Each row was made from one walk, in order. Every step used is in the known rows, and no mark comes twice. Write each row's walk.
Known rows
U-A-N: -10 -10   8  10 -20  22  -2  13 -29  23  23  25   0  16   2  -7  19  16  18   0  -6 -14 -13 -13   3  15 -25  10  -2
A-R-D-P-U:   4  22  -6  -5  -1  -4   7   0 -37 -11  25  19  17  18  18   5   7  22  13  15   6 -15 -16   4  -7 -17 -11 -33 -42
U-A-R:  -2   5   3   7 -19  32   7  32 -20  24  17  32  -7  15  18 -11  30  30  21  -4   7 -29 -18 -15   1   1 -12 -18 -14
U-A-N-T:  -4 -11   8  13  -4  14   1  16 -28  30  -1  16   3  14  -6 -19   9  20  14   0   2   5 -11   2   1   4 -26   9 -11
M-T-D: -12 -19  17  -7  11  23  -7  22  -8  27 -17  16  -6   5  33  17   3  12  15  15  16  -6 -13   5   9 -11 -30  -9 -18
R-D-P-U-A-N:  -3   7   2   3 -17  -2  -3  -1 -35  -3  33  21  15  20   9   0  15  17   7  10 -11  -8  -9   2  -2   6 -18   2 -18
P-U-A:  11  -4  -3   9 -23  22   5  17 -28  21  10  28  -5  11  14   4  18  23  18  23  -4 -20 -20   2  -4   5 -18  -5 -29
A-R:  -8   4  -2   3  -1  25  10  20 -25  21  12  23   0  16   8  -6  17  27  22  -5  12 -28 -22 -12  -3  -8 -17 -28 -23
T-N:  -1 -12   4   0 -20  17  16  12 -31  32   5   3   1  21   9   1   0  11  12  -4  12   1   5  10  13  -7 -13 -10 -17
R-D-P-U:  10  16  -7  -6  -4  -8  10  -4 -42 -10  21  24  15  17  10  15   0  17  10  24   3  -7  -6  14   0  -9 -17 -21 -46
P-U-A-D:  -1  -1  14  14 -21  23  11  23 -14  26  21  23 -18  22  -6   7  -1  13  27  13 -17 -26 -14   4  -2   2 -19   0 -24
A-N: -16 -10   5   8  -2  17  -3   0 -36  19  16  18   6  16  -9  -2   7  12  19   1   0 -12 -14 -13  -2   5 -28  -1 -14
R-D-P-N-A-U:   0  24 -10  -2  10   5   8   8 -48 -26  33  23   8  -5  -3  -3  -6  23  -6  -1 -13 -24 -12  17  18 -15 -15 -18 -39
U-A:   4  -2   1   7 -27  26   7  29 -24  27  12  39  -7  16  11   0  21  26  19   8  -4 -13  -7  -2  12  12 -21  -1 -13
M-T-N-A: -10 -14   6  -5   8  33  13  12 -27  19   3 -11  -4 -12   7  -5   0  17   8  17  30  -3   2  30   0 -11 -18  -5  -6
R-D-P:   0  19  -2  -8  -8  -4   8   6 -36 -11  24  34  14  19   9  12   3  17  12   6   2   3  10  13  18   0 -18 -18 -28
N-T:   4  -7   0   8   7  10   9  19 -30  28 -15  20  -1  13  -5  -6  -2  22  16  13  13   8  -6  11   3 -10 -27  -8 -33
P-N-A-U:  -1   6 -10   7  12  24   8  14 -45  -1  18  14  -3  -9 -10 -10  -3  22   1   6 -10 -35 -28   8   8 -15 -21 -13 -37
U-A-D-P-N-T:  -8  13   4  13   9  -3  19  23 -29  16   0   1   2   7  -9 -19 -23  18   8 -12 -15   2   9  28  22   9 -26   9 -40
T-D-P-U:   8   8   8 -10   8   1   4   8 -20   9  -3   5  16  11  18  15  -4   9  18  19   3 -21 -16   8  -1  -1 -37 -16 -40
N-P-U:   1   0 -19   3   1  13   0   5 -38  26   2   5  -3  -4   6  14   6   8  29  32  10 -13 -17  -6  -5  -5 -31 -23 -30
P-U-A-N-T:   3 -11   5  18   0  10  -1   9 -31  27  -3   7   4  12  -2 -16   8  18  11  13   0   0 -22   6 -13  -3 -25  11 -23
M-T-N-A-D-R: -16   9  12   5  -2  25   8   8  -8  24  19   2 -20  -8 -17  -1 -19  17  15   5  18   0   4   7   3  -6  -7  -3 -13
N-T-D:   5 -10   9  -4  10   7   6  30  -1  32 -30  18   9  17  11   7   0  13  13   6   9  -3 -14   7   7 -15 -29  -3 -24
M-T-N-P-U:  -7 -12  -9   3   2  16  -2  -1 -43  38  -6 -23 -10 -12  24  10  -4   1  22  22  25   5  -7  14  -4 -16 -23 -21 -22

Which walk is each row?
  4  26 -12 -10  11   5  15   1 -29 -21  27  11  20   4   6   1  11  24   9  25  10 -27 -16  15 -10 -14 -15 -28 -34 -> N-A-R-D-P-U
 -1  14 -21   1 -22  11   1  18 -21  14  24  31   4  11  27   6  37  22  15  13   2 -14 -18 -13   2 -16  -2 -29 -14 -> N-P-U-A-R-D
  8   5   4   4   5  36   1  21 -40   3  20  28 -12  -3 -11   1   6  23  12  14   1 -32 -27   3  -3 -17 -26 -18 -22 -> N-A-U
 -4 -10   3  12 -16  17  -2   3 -33  20  20  17   2  16   4  -5  18  17  15  13  -7 -20 -23  -8 -11  10 -21   7 -15 -> P-U-A-N
 -6  -2 -15  12  16  -5  16  11 -37  21 -18   7   9   6  -1 -16 -13  22   2  -2   0   2  -8  15  14  -7 -21  -2 -45 -> P-N-T
  2  -5  -2  -6  -4  27  23  12 -21  19  10  -1   6   0  -7  -6   4  16  12  10  16 -13   1  18   4  -3 -17  -4  -5 -> T-N-A
 -1  28   1  -6 -19   7   9  23 -27  -7  32  37  11  21  23   0  23  30  10  -6   2 -10   4   3  16   2 -10 -21 -19 -> U-A-R-D-P
  9  10   0  -2   4   5   8   0 -45   3  10   9   9   8   5   6  -8  16  21  22   6 -17 -11  13  -4   3 -32 -18 -47 -> D-P-U
  3   9  15 -10  17   0   6  23 -12  14 -18   5  15  12  12   5 -10  12  13   4  11   0   2  18  14  -1 -41  -8 -31 -> N-T-D-P
 11   5   9  -6  19  -6   5  10 -21  10 -18  -4  18   9  13   7 -12  12  13  21   9 -10 -14  19  -6 -10 -38 -10 -45 -> N-T-D-P-U
 -2 -10  -4   7 -18  26  -4  14 -34  42   0 -10 -15  -9  34   3  16  10  19  24  16   3  -7  14   3  -2 -19  -8 -10 -> M-T-N-P-U-A
 -3  17 -15   3  12 -22  15   7 -43  -4  -5  11  23  10   6 -10 -15  22  -6  -5  -5  16  10  29  23  -8 -14  -7 -51 -> R-D-P-N-T
-10 -21  11   2  -7  23   4  12 -34  32  -3  -6 -10   5  24   1  -4  12  10   4  28  11   4  21  10 -16 -16  -9 -16 -> M-T-N
-10  -5 -12   7   7  11  -6 -10 -41  26  11  -4   4  -1  -2   6   5   2  28  24   5 -14 -23 -15 -12   0 -33 -16 -20 -> A-N-P-U
-12  13  18   1  -1  14  10  18 -29   8  25  13  -9  17 -17   7 -18  10  28  -3  -3 -12  11  12  13  11 -35  -9 -29 -> A-D-P
 -3  22  -4  17 -26  15   0  13 -11  34  21  23 -21   1 -11   8   0  13  29  11  -6 -11 -10 -21   3   8 -16  -9 -22 -> N-P-U-A-D-R
  6   1 -15   8 -21  21   2  18 -29  32   8  18  -9  -1  16   6  22  17  26  27   2 -14 -14  -5   3   8 -25  -8 -20 -> N-P-U-A
-10   3  22 -14  18  13  -7  19 -19  11  -9   6   2   0  29  15  -7  10  16  10  18  -5   2  17  14   2 -41 -12 -25 -> M-T-D-P
 -7   3   2  13 -17  26   6  25 -17  35  19  12 -21   8  -7  12   5   7  35  15 -13 -19 -13  -4   1   6 -28  -4 -16 -> N-P-U-A-D
 -6  26  -1 -10  -4   4   7  12 -33 -10  27  31  15  20  14   2  12  24  10  -3  10 -10   4   3  11  -9 -11 -30 -26 -> A-R-D-P
  2  12   4  -3 -13   6   0  14   4  23  -6  39   5  13  11  12   4  20  13   3   8 -14 -11 -24  11  -3 -17 -12 -27 -> T-D-R
-20  -2  -6   2   4  18  -8   3 -39  30  12   4   1  -3  -6   3  10   3  32   5   3  -6  -7 -20   5   8 -36 -10  -1 -> A-N-P
 -3  -1  15   1  -5   6  -7   7 -18  16  14   5  14  13  14   1  10   8  14   7 -10 -22 -20  -4  -3  15 -36   5 -13 -> T-D-P-U-A-N
 -5  -6  -4   1  18  -6  11  21  -9  26 -31   7  16   9  15  -1 -10  14   2  -4  -4  -8 -11   8  20 -11 -22  -1 -35 -> P-N-T-D
